What can hang from each mark
foni: sezet
rezi: foni
getiv: ruris
bude: lilud menekur
lilud: bude vutul
nodub: bupuma
ruris: getiv vutul
bupuma: getiv nodub
sezet: foni vutul
vutul: lilud ruris sezet

Each row was made from one small tree. Brackets hold a mark, then the marks that hang from it, in alphabetical order. Every link used is in the known rows. Write each row's tree.
In the rows, zero is written as 128.
Known rows
{bude lilud menekur}: [150 151 143 122 150 146 118 134  97 120 118 158 120 163 115 144 154 117
 134 118 137 126 114 142 146 156 120 132  96 126  97 160 101  86 174  95
 160 137 136 152 114 130 128 154 122 112  60  94  99 105 138 119]
{sezet foni {vutul {ruris getiv}}}: [125  89 123 144 115 103 152 122 136  97 163 126 131  90 113 152 197 100
 168 124 140 151 158 108 166 128 163 104 151 156 122 108 143 116 120  94
  78 166 121 100 105 113 111 104  52 130  88 138 138 122 135 181]
{ruris {vutul {lilud bude} sezet}}: [128 116 137  90 132 101 136 131  86  75 132 192 139 139 130 170 151 112
 127  72 183 104 130 104 140 144 104 145 118  80 126 172  80 161 150  85
 103 154 139  79  98 181 120 114  93 140  95 123  91 141 125 126]
{bupuma {getiv ruris} nodub}: [135 104 127 151 120 128 101 131 134 110  91 120 122 104  48 109  98  60
 165 101 110 157 111  93 167 102 101 118 157 147 111 136  99  98 100 137
  93 159 104  85 111 140 122 125 131 144 117 186 103 213 114 119]
{bupuma {getiv {ruris {vutul sezet}}} nodub}: [131 104 117 130 112  99 113 124 123  90  96 151 149  93  57 126  88  49
 147  78 126 133 111  78 159  91  91 136 165 124 124 152  91 127  85 136
  61 185 105  57 118 170 128  93 120 163 136 187 105 252 129 128]
{rezi {foni {sezet {vutul {ruris getiv}}}}}: [135  60 132 165 121 103 164 119 143  90 174  96 124  72 117 144 207  80
 185 127 127 169 156 112 173 132 163 101 133 149 103  86 139 113 125  92
  74 160 116 101 100  97 100 115  29 113  75 131 122 119 142 178]
{foni sezet}: [132 112 129 146 130 122 146 114 132 118 141 109 129 107 132 123 140 110
 138 120 121 134 136 124 135 127 122 127 120 119 105 105 120 129 127 118
 119 137 126 125 126 121 122 129 107 116 121 127 119 133 136 144]
{bupuma {getiv {ruris vutul}}}: [149 119 118 120 115 117 115 123 121 104 110 146 134 119  93 136  96  96
 141 108 131 141 117 111 146 100  99 127 140 129 136 151 105 125 117 153
  71 152 134  81 122 133 114  97 126 157 127 172 117 219 121  95]
{lilud bude {vutul ruris}}: [137 111 136 123 141 131 106 160 104 111 141 187 129 160 133 177 172 119
 136 133 149 144 131 129 136 164 138 124 126 126 138 165 119 107 158  83
 123 120 119 131  95 163 113 156 102 116  76 102 114  77 118 127]
{vutul {lilud bude} {ruris getiv} sezet}: [123  93 146 120 150 112 140 144 101  74 150 200 126 146 109 188 201  95
 152 100 167 142 136 101 169 144 152 124 136 130 138 176  99 132 158  76
  97 180 124  92  77 171 115 125  53 134  62 109 111 105 121 134]
{sezet foni {vutul lilud}}: [121 102 126 119 110  91 153 118 117  90 148 115 129  87 114 137 177 108
 159  81 169 119 164  97 156 133 118 116 127 106  88 107 103 143 129  70
 105 144 129  78 112 132 106 125  72 120  99 148 102 126 122 187]
{foni {sezet {vutul {ruris getiv}}}}: [130  76 125 157 122 112 152 123 136  97 160 123 117  91 108 146 199  97
 173 130 129 158 154 104 173 122 165 103 143 157 127 106 146 123 127 100
  90 160 120 106 107 110 111 109  48 123  72 131 136 119 140 163]
{lilud {vutul {sezet foni}}}: [123 120 116 122 135  90 139 123 124 105 155 138 165 102 128 154 145  86
 121  97 135 110 138 104 129 132 110 135 135 111  98 127 109 124 103  81
  99 167 103  96 133 168 129 140  98 118 138 124 110 140 134 190]
{nodub {bupuma {getiv {ruris {vutul lilud}}}}}: [139  95 125 115 111 104 106 137 110  84  92 168 133 107  55 135 102  68
 162  76 149 154 119  79 172 107  79 131 153 118 119 163  79 130 112 128
  66 156 122  47  95 156 100 104 112 156 105 203  95 232 104 108]
{sezet vutul}: [123 116 123 127 119 116 130 127 128 118 128 107 117 104 111 122 150 120
 143 113 136 118 148 109 142 122 132 114 134 126 117 114 133 138 127 109
 125 129 127 109 129 124 125 124 110 128 110 141 122 124 133 151]
{bupuma {getiv {ruris vutul}} nodub}: [143 103 121 135 107 118 102 130 125 100  92 144 135 104  63 116  85  69
 156  98 126 152 110  96 160 101  94 127 158 135 129 148  98 113  95 148
  71 154 116  72 110 144 117  99 128 156 120 193 106 236 116 107]
{sezet foni {vutul {lilud bude}}}: [129 107 142 117 124 106 144 123 100  77 143 128 116 106 111 149 189 105
 169  69 182 117 158 100 161 150 112 115 115  93  76 120  82 135 152  51
 113 144 139  77  93 143 104 138  70 118  67 141  77 108 117 175]
{rezi {foni sezet}}: [138  98 138 152 126 111 158 110 138 111 158  82 135  87 142 123 148  97
 153 117 119 146 137 131 137 138 120 124 108 113  83  85 113 119 124 109
 104 138 123 118 121 108 114 133  87 108 124 126 105 135 137 159]
{vutul {lilud bude} sezet}: [122 119 145 108 146 110 135 133  97  85 131 166 126 138 117 161 163 104
 134  76 167 109 130 101 147 142 112 137 117  91 106 160  80 146 156  75
 125 157 129  93 100 176 123 141  94 127  93 117  88 116 122 138]
{nodub {bupuma {getiv {ruris {vutul sezet}}}}}: [131 111 116 125 117  96 113 121 124  91  96 152 146  94  55 133  85  46
 144  77 124 128 114  74 156  89  83 141 165 118 119 152  91 131  87 137
  63 189 109  52 121 169 120  91 124 162 140 194 110 252 130 127]
{lilud bude vutul}: [141 124 134 116 149 136 103 151 103 111 128 159 124 158 126 155 149 117
 132 115 144 127 123 123 134 153 116 127 119 113 119 160 107 109 149  88
 133 120 123 125 105 157 121 167 120 115  85 115  94  96 112 124]
{sezet {vutul {lilud bude}}}: [128 107 143 112 129 118 125 140  96  88 125 142 101 130 106 145 185 118
 161  81 176 117 148 101 160 146 120 115 118  98 102 143  93 142 163  67
 130 127 139  90  93 147 109 144  84 123  59 136  81  96 113 142]
{ruris getiv {vutul {lilud bude} sezet}}: [135 102 138  96 144 108 136 132  88  67 137 196 133 143 114 177 167 101
 138  79 178 120 125  98 162 132 122 135 130 106 138 182  86 149 145  92
  82 174 136  73  85 171 121 107  71 145  71 130  94 149 118 117]
{lilud {bude menekur} {vutul {ruris getiv}}}: [153 111 145 124 171 148 101 161  89  93 138 201 117 179 112 192 200 101
 150 136 156 160 120 134 170 169 149 112 118 154 137 185 107  78 179  76
 122 150 127 139  75 151 115 154  79 120  13  86 100  75 123 113]
{ruris {vutul sezet}}: [122 125 118 106 122  98 140 120 117 107 132 157 152 116 135 146 118 114
 110 105 144 104 128 112 120 120 117 146 134 106 140 144 119 155 113 126
  97 154 128  99 134 157 135  95 115 144 145 128 132 167 145 135]
{nodub {bupuma getiv}}: [123 109 130 143 122 127 104 136 134 117  94 125 123 102  65 104 107  73
 152 107 112 143 116  97 154 120  98 126 157 134 108 127 108 110  97 128
 119 145 103  97 112 142 121 133 145 130 122 179 111 177 122 140]
{getiv {ruris {vutul lilud sezet}}}: [132 116 121  96 124  86 142 121 105  82 132 176 150 119 112 168 128 102
 127  78 165 116 132  92 145 108 105 142 132 102 133 169  91 162 133 115
  69 169 136  64 120 166 118  93  86 156 124 146 110 196 122 117]
{bude {lilud {vutul {sezet foni}}} menekur}: [145 143 134 114 159 106 130 127  91  98 145 169 158 138 112 169 172  76
 125  86 143 109 126 120 146 159 101 138 103 108  69 160  84  82 146  48
 131 178 114 120 118 171 129 167  95 102  69  90  82 116 143 180]
{foni {sezet vutul}}: [127 101 123 146 117 109 147 113 132 109 141  88 119  84 114 117 162 104
 156 107 131 122 154 105 148 120 126 116 125 116  95  90 126 140 124  99
 117 138 125 105 128 117 121 124  89 116 101 139 112 129 141 166]
{rezi foni}: [135 112 136 136 128 119 142 123 133 121 143 101 132 108 137 125 137 113
 141 124 125 140 129 136 130 136 125 125 118 122 105 108 120 116 125 119
 113 126 125 121 123 116 118 134 111 119 132 129 115 130 129 143]
{vutul {lilud bude} ruris {sezet foni}}: [118 105 146 118 131  90 154 126 102  73 163 181 144 119 135 185 193  93
 148  81 178 124 151 107 147 157 127 135 123  96  98 143  83 137 155  54
  96 177 123  86  85 177 110 127  60 125  92 107 105 109 131 176]

Write each row's tree
[134 130 123 118 140  94 134 129 110 104 154 160 166 126 116 160 160  82
 122  89 132 110 131 106 137 142 106 141 122 107  84 149 103  98 118  61
 115 167 104 109 126 169 129 160  96 103 109 111 100 126 135 188]
{bude {lilud {vutul {sezet foni}}}}
[115  89 129 126 103  85 155 129 121  89 162 144 134  87 123 159 199 109
 163  98 174 137 173 102 154 146 139 115 134 118 104 113 116 139 137  68
  95 144 126  84 100 137  98 118  52 124  91 136 120 107 128 193]
{sezet foni {vutul lilud ruris}}
[139  89 127 123 105 107 106 137 110  82  94 167 135 107  58 129 103  70
 163  78 152 155 116  83 172 109  88 128 154 123 125 163  80 124 109 127
  69 154 119  53  91 158 104 105 105 156 101 196  91 230 103 109]
{bupuma {getiv {ruris {vutul lilud}}} nodub}
[131 125 131 116 147 103 131 127 107  92 149 150 152 123 127 166 158  83
 131  83 148 107 135 105 135 148 104 135 122  96  88 141  88 117 127  59
 106 169 112  98 113 179 126 152  97 113 104 116  87 122 130 177]
{lilud bude {vutul {sezet foni}}}
[133 128 127 113 149 111 117 146 106 116 135 175 153 147 110 157 152  95
 117 100 126 112 123 107 135 138 114 141 124 113 109 174 115 106 127  77
 135 150 106 121 128 176 132 164 112 108 101 106 104 114 129 156]
{bude {lilud {vutul sezet}}}
[115  90 131 129 129  84 163 121 120  77 172 174 154 101 119 180 195  85
 148  99 157 146 148  98 164 130 149 126 146 137 122 141 112 134 121  80
  71 196 113  82  95 155 114 106  42 134 102 123 129 135 130 179]
{vutul lilud {ruris getiv} {sezet foni}}
[137 120 158 115 149 137 121 150  84  87 133 200 111 165 126 185 195 120
 153 110 187 144 132 135 158 179 133 123  99 116 116 172  82 115 204  71
 139 137 145 127  72 157 106 146  82 123  32  88  92  72 124 116]
{vutul {lilud {bude menekur}} ruris}
[137 113 127 145 126 125 101 131 135 113  91 122 119 104  48 113  98  59
 161  99 108 154 114  91 166  99  92 119 158 142 107 136  97 104 104 136
  94 162 110  82 117 138 116 123 136 145 120 192 105 216 115 119]
{nodub {bupuma {getiv ruris}}}
[134 106 153 114 140 124 124 148  84  77 130 179 100 144 108 179 218 113
 167  97 195 133 151 117 171 174 134 113 106 114 105 158  88 124 200  53
 137 136 145 111  72 152 103 141  64 123  13 103  85  68 129 136]
{sezet {vutul {lilud {bude menekur}} ruris}}
[123  75 129 131 115  93 157 129 121  79 167 147 129  92 107 166 214  99
 175 104 166 153 166  97 180 136 156 105 147 145 116 123 124 128 132  74
  75 164 123  80  90 125  99 108  30 128  67 142 125 115 120 183]
{sezet foni {vutul lilud {ruris getiv}}}
[124  95 118 128 144 107 127 151 123 106 157 187 152 132 111 179 176  91
 130 132 129 147 133 101 151 128 156 122 155 156 155 164 142 116 113  98
  90 173 100 111 111 167 127 129  74 127  97 111 140 118 131 152]
{lilud {vutul {ruris getiv} sezet}}
[133  87 132 153 118 100 158 108 138 103 156  62 123  64 124 115 170  89
 170 103 130 137 155 112 151 131 124 112 116 112  73  70 118 127 122  92
 102 138 123 100 123 103 108 130  69 107 107 140  98 131 144 182]
{rezi {foni {sezet vutul}}}
[129  79 144 123 134 119 131 150 102  76 144 175 102 135  98 173 223 110
 177 102 174 150 151  99 184 147 158 104 137 138 133 158 113 128 168  69
 103 150 133  92  70 144 102 129  44 132  28 130 107  86 113 138]
{sezet {vutul {lilud bude} {ruris getiv}}}
[122  86 131 133 118  99 150 119 117  92 144 110 117  88 109 131 181 106
 164  88 156 127 162  94 162 128 121 116 119 104  89 104 107 150 137  79
 114 136 128  87 110 129 106 132  67 115  82 140  96 121 128 169]
{foni {sezet {vutul lilud}}}
[138 128 115 108 125  97 138 114 118 101 129 155 152 119 119 157 109 103
 121  99 139 114 124 105 131 100 111 141 135 113 137 153 110 150 120 134
  72 172 135  84 138 151 130  86 106 159 146 143 123 205 136 116]
{getiv {ruris {vutul sezet}}}
[112 115 123 136 119  88 157 113 135 106 163 147 160  95 140 164 159  95
 130 112 138 124 149 116 128 135 140 134 139 123 114 115 125 132 115  96
  91 177 113 106 124 155 125 109  85 132 145 113 142 133 152 186]
{vutul ruris {sezet foni}}
[150 129 151  92 145 132 118 137  69  78 119 195 118 164 132 173 159 126
 138  91 196 121 121 131 151 168 104 136  94  91 114 178  66 131 191  87
 125 133 158 105  79 157 113 129  98 133  41 107  76 116 122  95]
{ruris {vutul {lilud {bude menekur}}}}
[139 119 153 108 148 130 121 139  80  80 117 151  95 142  98 157 196 111
 163  80 190 116 143 110 172 163 114 113  98 101  86 153  74 125 191  56
 146 136 147 101  85 147 111 150  84 122  20 115  65  87 125 135]
{sezet {vutul {lilud {bude menekur}}}}
[136  77 151 137 131 101 157 121 107  69 156  95 109  86 118 139 202  86
 186  70 168 135 157 105 171 156 113 111  98  85  56  99  77 132 160  50
 107 137 134  80  86 129  93 149  47 103  57 133  60 105 123 172]
{rezi {foni {sezet {vutul {lilud bude}}}}}
[130  75 139 140 118  90 164 115 124  84 158  84 123  67 119 129 188  90
 178  85 157 137 161 100 164 138 119 112 110  99  66  86  98 140 135  70
  98 136 126  78 105 116  96 136  45 107  86 140  82 124 131 186]
{rezi {foni {sezet {vutul lilud}}}}
[124  94 117 131 139  91 143 134 128  95 172 172 165 110 120 182 183  77
 137 119 133 144 143 103 153 132 149 122 154 148 131 145 131 109 104  81
  71 190  98  97 111 162 122 124  58 125 107 114 134 131 134 186]
{lilud {vutul {ruris getiv} {sezet foni}}}
[126  97 125  99 131  96 146 127 105  80 139 185 146 123 113 166 153 104
 129  90 162 123 129  94 158 117 127 136 141 121 148 171 108 156 118 111
  75 173 128  74 105 161 123  95  73 147 101 137 118 166 122 127]
{ruris getiv {vutul lilud sezet}}
[122  93 144 118 122 113 130 150  98  86 138 172 110 131 114 170 207 120
 166  98 181 137 158 106 161 158 141 114 124 111 121 148 105 137 174  65
 122 127 134  96  81 153 101 136  64 124  52 121 102  77 118 145]
{sezet {vutul {lilud bude} ruris}}
[124 114 132 123 141  95 133 137 109  88 163 180 156 127 135 188 182  85
 135 100 154 124 144 112 134 157 126 132 128 105 107 147 102 113 138  58
  98 170 110 102 103 182 117 145  75 116 100 102 109 103 136 183]
{lilud bude {vutul ruris {sezet foni}}}
[140 137 140 108 172 127 108 142  86  95 125 175 130 160 113 174 164  90
 125  96 157 107 119 119 147 159 107 132 104 105  99 172  80 106 165  63
 144 161 122 120 106 184 134 164 108 116  59  88  76 101 137 137]
{lilud {bude menekur} {vutul sezet}}
[131 125 130 112 157 117 114 144 103 102 133 165 138 147 119 163 154  95
 123  97 143 107 123 105 134 143 112 134 124 103 114 163 100 123 137  76
 127 151 114 110 114 183 130 158 110 120  98 110  93 111 128 145]
{lilud bude {vutul sezet}}
[142 109 119 127 112 115 102 132 124 102  90 145 132 104  61 122  86  68
 153  95 124 149 113  91 159 100  86 131 158 130 124 147  95 116 100 147
  70 158 118  68 112 142 111  97 131 159 124 200 109 239 119 106]
{nodub {bupuma {getiv {ruris vutul}}}}
[120 101 125 141 132  95 159 115 136  95 168 153 153 100 125 168 175  87
 142 117 131 141 143 111 150 123 156 124 153 149 127 123 131 123 108 100
  74 198 111 102 113 143 125 101  63 135 122 121 143 143 144 178]
{vutul {ruris getiv} {sezet foni}}
[142 131 156 108 157 142 119 139  80  88 118 170 105 164 117 164 172 119
 148  93 182 126 123 130 160 168 109 126  93 103  99 166  68 116 194  75
 149 135 147 121  82 152 114 154 102 120  39 103  71  92 119 110]
{vutul {lilud {bude menekur}}}
